Each row was made from one small tree. The marks that hang from a mark follow it in brackets, in alphabetical order. Every link used is in the known rows. Write each row's tree.
In the rows, 128 means zero.
Known rows:
tige[mesi[nofikiz] neme popu[rozar sezim]]: [160 177 124 130 145 133 181 148 125 160  87 112 113  99 119  55 151 190
 163 145 133 115 144  72 132 167 142 134 108]
rozar[mesi[lipe] neme[tige[popu]]]: [165 140 141 164 140 150 147 114  84 214 119 140 146  94  68 134  74 149
  67  88 116 184  95 134  83 127 132 122 174]
sezim[neme[tige]]: [150 126 112 137 186 108  79  89 146 145 141 137 125 154 127 135 130 140
  74 128 123 128  98 140  85 104 152 104 159]
tige[mesi neme]: [142 135 134 130 180 142 154 118 122 153 136 112  87 124 155  88 136 159
 112 130 146 111 131 107 114 156 171 151  89]
neme[tige[mesi[lipe] popu[nofikiz sezim]]]: [144 149 137 132 125 144 118 107  84 164 116 161 154 138 117  73 123 141
 147 114 133 125 168  96  91 108 102 141 181]
popu[lipe]: [141 129 134 155 174 142 119 105 108 146 176 101 144 179 167 112 131 110
 111 116 134 116 139 105 113 110 157 110 163]
rozar[mesi[nofikiz[neme]] popu[lipe tige]]: [114 109 118 184 153 149 152 136  85 181 149  82 145 159 111 107 105 131
  59  83 113 163 105 129 144 110 143 126 173]
lipe[neme[tige[mesi popu[sezim]]]]: [147 140 115 140 151 113  99 102 119 155 115 164 128 123 146 102 103 132
 127 131 153 131 122  93  87 118 147 163 142]
tige[mesi[lipe] neme]: [157 115 160 146 176 161 154 116  91 169 142 119 103 109 156  81 129 168
 123 131 130 110 137 102 130 163 158 140 102]
nofikiz[mesi neme popu[rozar]]: [150  44  83 147 143  85  95  55 168 111 103 136 146 196  97 149  42 190
  74 116 119 112  95 114  51 104 104 106  89]
rozar[mesi neme]: [144 140 120 153 183 138 160 121 129 185 122 120 106 115  89 166  81 142
  40  93 144 159  67 145  83 131 182 126 143]
nofikiz[mesi popu]: [108  59 108 136 155 104 116  60 131 129 150 134 138 208 109 162  83 152
  71 101 155 113 105 118  61 115 125 118 116]
tige[mesi[lipe] popu[sezim[neme]]]: [150 132 128 141 161 122 154 130  88 149 103 137 101 116 117  63 103 166
 121 150 133 129 147  90 102 141 150 127 158]
neme[tige[mesi[nofikiz]]]: [123 128 148 118 168 142 108  80 114 171 150 144 136 148 130 128 149 113
 103  90 150  99 136 128  98 115 112 138 157]
neme[tige[mesi[sezim] popu[rozar]]]: [149 155 113 137 138 132 128  93 117 177 138 149 127 148  89  82 122 152
 125 102 132 127 145 104  76 111 109 142 162]
popu[nofikiz[neme] rozar[mesi[lipe]] sezim tige]: [175 133  81 173 166 146 118 142 109 155  38 150 157 133 119  65 101 178
 148 112 116  89 120  83 122  75 124 121 171]
nofikiz[neme]: [146  96 119 138 189 138  89  80 154 125 155 143 119 179 140 145  60 154
  54 141 150 110 102 145  98  98 139 124 120]
tige[neme popu[nofikiz]]: [156 179 126 139 135 172 133 140 127 151 131 126 129 151 143  75 119 189
 143 163 145 152 132 101 120 134 142 131 114]
sezim[neme]: [147 119 112 140 209 116  99 102 154 134 144 124 100 157 138 142 122 150
  65 144 137 119  84 139  99 114 181  98 140]
tige[mesi[lipe[neme] nofikiz[popu]]]: [138  96 174 146 175 149 129  89  81 166 135 145 116 110 158 131 137 153
 118 118 148  97 122 113 138 161 143 125 125]
popu[lipe rozar[neme] tige[mesi]]: [200 163  83 167 157 110  99 133  91 177  73  89 132 111 137  46 124 151
 151  78 110 129 138  93 102 108 146 135 156]
nofikiz[mesi[lipe[neme[tige[popu]]] sezim]]: [130  57 149 151 179 163 143 107 140 191 147 157 138 171  98 137  79 149
  82  92 121 106  88 100  93 118 107 132 173]
tige[mesi[lipe nofikiz sezim] neme popu]: [144 148 184 147 156 193 187 146  96 205 144 137 103  95 117  75 143 205
 124 136 117 130 138 100 169 186 125 129 136]
lipe[neme[tige[popu]]]: [154 137 118 146 152 125  81  90 125 158 140 161 139 142 148 118  96 132
 116 132 157 138 107 105  88 108 140 153 140]
rozar[neme[tige]]: [169 157 121 136 155 133  83  93 131 179 145 148 142 132 100 154  90 149
  73  91 143 152  99 153  82 108 140 136 165]

Write each row's tree:
[135 157 141 154 136 124 138 109 102 200 114 138 163  97  82 175 127 141
  63  71 113 168  99 138 111 135 138 106 181]	rozar[mesi[nofikiz[popu[lipe sezim]]] neme[tige]]
[147 123 125 141 169 120  90  89 124 159 128 158 124 127 159 122 112 122
 115 118 154 117 108 106  88 117 153 161 131]	lipe[neme[tige[mesi]]]
[130 122 154 124 172 154  96  90 145 155 148 153 154 160 128 159 116 144
  76 121 146 101 113 140 135 109  99 115 159]	mesi[nofikiz[neme[tige[popu[sezim]]]]]
[130 101 141 147 163 169 127 144 164 145 102 122 156 189 153 115 115 145
 117 106  89 102 122 100 114 103 121 104 181]	popu[lipe nofikiz[mesi[sezim] neme]]
[157 173 110 135 114 122 121 119 101 155  94 133 162 142 121  53 142 135
 175 109 118 126 175  76  79 104 110 133 179]	neme[tige[mesi popu[lipe nofikiz rozar sezim]]]
[151 126 116 162 205 147 174 112 155 179 133 114 111 144  93 142 145 158
  92 105 125  95  70 113 114 128 163  90 142]	popu[rozar[mesi[nofikiz sezim[neme]]]]
[161 169 128 155 130 148 137 134 108 154 156 101 139 150 148  62 116 167
 135 155 125 164 149  88 123 139 145 123 126]	tige[neme popu[lipe]]
[189 157  80 185 161 118 120 137  92 189  83  85 147 118 117  71 114 140
 125  74 103 145 112  96 102  99 150 118 165]	popu[lipe rozar[mesi neme] tige]
[186 144  78 161 180 137  92 105 117 165 125 115 129 150 135  66 118 174
 135 112 148 104 114 103 115  97 138 141 111]	popu[rozar tige[neme]]
[175 111  87 159 112  88  52  32 123 119 137 163 166 169 108 132  69 195
  96 127 121 137 130 128  74  95 103 106 111]	nofikiz[neme[tige] popu[rozar]]
[146 146  96 169 169 109  79 136  84 151 114 140 159 142 182  71 120 118
 132 111 137 112 146  75 142  88 156 149 199]	popu[lipe[neme] sezim tige]
[124 131 153 149 159 133 107  90 105 147 161 143 162 152 157 162 155 144
 108 119 149 103 123 114 155 135 141  99 160]	mesi[nofikiz[popu[lipe[neme] sezim]]]
[153 157 118 165 159 158  66 146  92 158  90 129 158 150 208  65 144 127
 166 113 128 119 137  89 141  88 145 139 178]	popu[lipe[neme] nofikiz tige]
[151 146 115 165 167 143  88 125  82 166 149 103 148 155 179  62 134 136
 121 108 126 129 150 100 143 103 139 136 155]	popu[lipe tige[neme]]
[201 202 101 158 116 124 122 160 122 157  48 120 188 113 130  67 160 156
 205  96  85 116 153  65 106 107 149 104 206]	popu[lipe nofikiz rozar[neme[tige[mesi]]] sezim]
[137 109 109 162 128 148 129 132 116 153 140 133 166 180 108 105  93 154
 123 103 132 135 113 102 106 100 145 143 185]	rozar[popu[nofikiz[mesi[lipe[neme[tige]]]] sezim]]
[129  51 118 152 143  92 109  72 108 138 125 157 168 172  96 146  90 167
  84 106 112 117 118 100  78 116 116  98 162]	nofikiz[mesi[lipe] popu[sezim[neme[tige]]]]
[156 101 162 176 206 179 133 109 116 192 189 163 113 144 108 138 118 186
  65 123 106 111  92 131 149 131 155  89 194]	mesi[lipe sezim[neme]]
[112 150 154 126 176 166 174 127 123 180 145 139  84 138 107 106 135 165
  97 119 153 115 128 118 131 153 131 135 154]	tige[mesi[nofikiz sezim] popu]
[134 146 121 123 138 126 111  87 103 161 140 144 130 154 113  88 114 128
 113 110 149 134 153 114  69 109 110 150 151]	neme[tige[mesi popu]]
[159 149 140 145 139 143 172 143  80 162 115 131 112 100 129  41 110 188
 144 155 129 137 164  74 127 163 145 146 125]	tige[mesi[lipe] neme popu[sezim]]
[162 155 121 186 100 155 160 152  75 205 110 134 173 103  51 117  84 171
  91  74  96 201 101 126 107 119 155 130 215]	rozar[mesi[lipe] neme[tige] popu[nofikiz sezim]]
